Each row comes from the steps of one walk. Every step used is in the known rows, and no mark comes twice. Write the walk behind each row, first mark first.
(in the rows, 128 means zero)
Known rows
busirok > figibif: [151 124 103 141 132 152 104 160 124 121 122 102 113  90 123 148 147 158
 122 112 149  86 117 134 127 141]
busirok > zelir > rivut: [146 138 137  70  93 104 135 145 171 191 154 106  70  79 106 168 140 161
 168  77  92 136 130 158 140 139]
rivut > zelir: [148 123 129 157 128 126 154 146 119 141 158 150 141 130 104 126 135 108
  88 130 139  81 154 168  97 113]
figibif > busirok: [145 174 131 143 127 121 144 148 112 121 127 112 106  99 142 170 123  88
  80 125 141 132 137 161 147  96]
busirok > figibif > nogiv: [109 129 123 159 142 144  84 150 136  86 118 133 121 118  99 146 140 129
 131 125 176 111 125  87 117 167]
rivut > zelir > busirok > kubep: [196 191 140 156 140 111 114 117  84 154 190 146 102 169 122 122  50 104
 119 160 122  92 165 166  88  65]
kubep > busirok > zelir > rivut: [160 113 130  87  95 112 144 162 152 168 158 109  88  68  99 165 141 175
 176  74  84 139 122 124 135 185]
figibif > busirok > zelir > rivut: [150 179 157  64  97 114 153 145 163 179 148  86  45  71 119 179 122 137
 147  84 114 143 129 174 144 107]
busirok > figibif > nogiv > zelir > rivut: [ 62 129 121 141 141 112  99 143 214 158 108 115  86 116 102 116 122 159
 181 125 144 117 125  75 138 139]
rivut > zelir > busirok > figibif > nogiv: [145 164 126 161 165 160  91 130 122  94 146 144 102 145 106 109 101 137
 123 143 201 102 142 102  46 128]
lalogid > kubep: [133 119 126 141 125  98  96 169 125 107 135 175 138 116 136 144 203 153
 112 142  94 106 112  94 127 134]
busirok > kubep > lalogid: [134 152 133 137 127  72  84 137 120 124 134 165 114 172 141 193  95  80
 152 137  82  93 168 180 149  87]
nogiv > busirok > kubep > rivut: [142 157 112 132 140 138 119  98  92 147 134  82 141 184 140  89  84  97
 137 127  80 126 141 166 188  64]
kubep > busirok > figibif > nogiv > zelir > rivut: [ 76 108 114 157 142 116 107 161 194 139 112 118 103 106  96 112 122 172
 187 121 138 123 118  46 134 180]
lalogid > kubep > busirok > nogiv: [152  61 132 157 127 118 129 178 113  78 110 152 170  79 154 156 227 166
  92 126 102 145  88  79 109 231]
nogiv > figibif: [123 117  97 171 122  87 111 125 108  91 118 163 144 152 133 100 127 136
 102 124 140 113 100 135 150 109]
nogiv > figibif > busirok > zelir > rivut: [140 173 148  83  98  99 146 130 155 149 135 104  49 103 125 138 111 148
 144  90 132 136 101 169 148  89]
nogiv > busirok > zelir > rivut: [132 175 131  43 108 127 117 114 179 211 150  73  65 104 115 141 137 167
 165  85  88 152 144 166 135  98]
kubep > rivut: [137  94  94 152 131 129 149 137 103 115 116 120 157 130 140 111 130 111
 120  99 102 127 121 150 171 130]
figibif > busirok > zelir: [176 165 155  96 110 144 155 115 119 150 152 123  78  94 113 190 121  95
  97 110 124 126 136 198 131 115]
kubep > rivut > zelir: [146  94 117 161 137 144 177 137 104 124 142 134 158 149 119  87 125 102
 101 116 130  83 138 173 124 107]
zelir > rivut > busirok > figibif > nogiv: [ 77 138 151  94 113 143 106 149 147 105 121 107 131 114 101 143 129 140
 182 134 171 144 132  46 129 163]
figibif > nogiv > busirok > kubep > lalogid: [ 93 194 140 123 150  91  51 102 137 120 128 150 115 216 134 163  88  70
 154 155 100 127 187 153 136  64]
lalogid > kubep > rivut > zelir > busirok: [174 139 115 147 160 137 131 131  91 109 153 165 128 162 152  66 130 144
 113 145 122 103 128 134  68  82]
nogiv > zelir > rivut > busirok: [ 70 118 139  85 102 109 153 116 166 185 126 127 149 123 121 129 114 125
 174 151 101 152 150  91 162 117]
lalogid > kubep > rivut > zelir: [142  90 131 155 138 135 157 158 107 101 142 163 158 155 126  75 173 128
 105 138 113  70 120 137 111 108]
nogiv > busirok: [121 172 100 115 141 137 100 109 129 160 131  97 133 139 139 122 141 127
 102 124 110 143 154 152 139  83]

Which walk is each row?
[150 113 163  57  85 155 157  89 102 156 163 148 145 118  95 176 128 102
 137 133 104 141 150 151 131 152]	rivut > busirok > zelir
[153 149  86 153 168 157  91 107 140 153 123 123  87 121 140 107  94 167
 133 145 149 100 129 130  91 105]	nogiv > zelir > busirok > figibif
[158 122 117 167 147 115 132 100 106  90 119 156 133 157 162  76 121 148
  69 135 176 130  98 164  67 112]	rivut > zelir > busirok > nogiv > figibif
[122 165 145  85 130 155  98  73 146 158 150 129 104 153  89 143 131 109
 125 120 121 154 155 152 112 124]	figibif > nogiv > busirok > zelir
[118  62 142 101 112 159 184 108  95 103  94 108 206 118 159 136 157  97
 107 126 119 179 115 134 155 177]	kubep > rivut > busirok > nogiv
[153  90 114 165 126 105 111 190  98  83 141 175 161 101 127 142 198 165
 120 137  88 114 107  57 122 191]	lalogid > kubep > busirok
[ 92 124 147 120 122 161 106 127 115  81 122 135 160 133  98 147 129 110
 145 153 179 131 137  59 121 169]	rivut > busirok > figibif > nogiv
[168 153 155 163 133 139 183 131  82 123 155 110 126 168 121 100  68  61
  99 141 130  75 145 196 146  56]	figibif > busirok > kubep > rivut > zelir
[188 141  95 146 165 185 130 130  95 116 140 103 103 135 141  75  95 160
 126 121 169  78 125 156  71  95]	kubep > rivut > zelir > busirok > figibif
[122 102 127 173 144 141  76 185 119  45 124 161 142 113 101 132 184 168
 142 142 154 105 100  19 101 213]	lalogid > kubep > busirok > figibif > nogiv
[ 91 137 139 123 130 103 161 137 202 179  92  85  87  82 156 146 136 131
 119 117 122 159 118 148 151 120]	figibif > busirok > nogiv > zelir > rivut
[115  90 125 104 107 151 171 112  77 110 122 126 201 144 136 117 119  89
 137 136 107 152 136 116 175 132]	kubep > rivut > busirok
[110  87 139  96 109 142 150 131  81  89 121 157 203 150 144 107 168 115
 142 158  91 138 116  79 160 132]	lalogid > kubep > rivut > busirok
[ 78 109 117 180 158 142  96 112 173 126 107 154 123 142  94 118 119 120
 133 155 159  99 132  92 126 150]	busirok > figibif > nogiv > zelir
[ 62 104 137 146 142 159 115  94 152 121 111 157 157 155  91 119 110 103
 146 180 161 118 144  66 128 152]	rivut > busirok > figibif > nogiv > zelir
[ 68 150 176 112 104  90 121 104 149 164 147 141 140 173  92 134  60  83
 196 180 103 147 162  72 173 113]	figibif > nogiv > zelir > rivut > busirok > kubep
[ 92  96 141 102  95  99 149 118 130 101  93 121 165 127 158 110 149 150
 128 127 145 172  87 109 150 146]	zelir > rivut > busirok > nogiv > figibif
[120  87 153  98 103 142 162 116 109 118 108 121 191 101 149 173 166 103
  95 139 130 175 127 127 132 181]	rivut > busirok > nogiv
[152 125 102 161 143 103 108  99 106  86 101 149 132 142 177  99 126 154
  82 124 156 162  86 145  99 128]	zelir > busirok > nogiv > figibif
[145 138 147 136 127 133 161 141 124 114  98  95 122  78 166 184 159  95
  55 116 149 160 115 173 133 145]	figibif > busirok > nogiv
[178 144 101 152 159 146 149 113  89 128 154 138 128 159 145  74  85 121
 108 124 135 114 145 168  79  83]	kubep > rivut > zelir > busirok
[181 165  90 135 154 157  85 138 109 125 133 107  87 101 147 132 111 174
 129 120 158 110 123 130  86 117]	zelir > busirok > figibif
[182 157 108 153 144 119 119 110  70 129 146 119 123 169 151 102  52 106
 147 127  89 131 133 156 155  83]	zelir > busirok > kubep > rivut
[125  88 113 166 124 100 127 120 119  84  90 144 154 131 156 113 158 139
  77 116 150 139  80 150 137 152]	busirok > nogiv > figibif
[175 109 120 145 157 153 165 109 105 119 121 119 141 132 169  98 127 127
  81 116 145 145 122 179  70 133]	kubep > rivut > zelir > busirok > nogiv
[103 181 145  56 116 126 101 108 188 186 146  92  72 124  97 138 132 150
 173  95 110 167 145 132 127 116]	figibif > nogiv > busirok > zelir > rivut
[ 85 125 108 131 125  84 129 143 200 196 122 121  97 107 124 124 124 151
 160 115  95 128 135 122 159 112]	nogiv > zelir > rivut
[101 102 157  69  91 121 163 139 146 144 107  92 160  82 153 168 166 135
 136 118 122 188 121 112 142 176]	zelir > rivut > busirok > nogiv
[ 87 118 130  85 114 150 133 132 163 167 115  92 123 103 119 122 121 163
 184 145 137 114 128  89 145 126]	nogiv > zelir > rivut > busirok > figibif
[106  60 126 131 112 133 168  91  83  64  81 136 206 161 164  81 139 116
 102 132 144 164  79 128 162 148]	kubep > rivut > busirok > nogiv > figibif
[ 68 110 122 186 150 108 110 103 170 137 117 182 143 158  95 126 115  88
 119 156 131 130 149  99 136 143]	figibif > nogiv > zelir
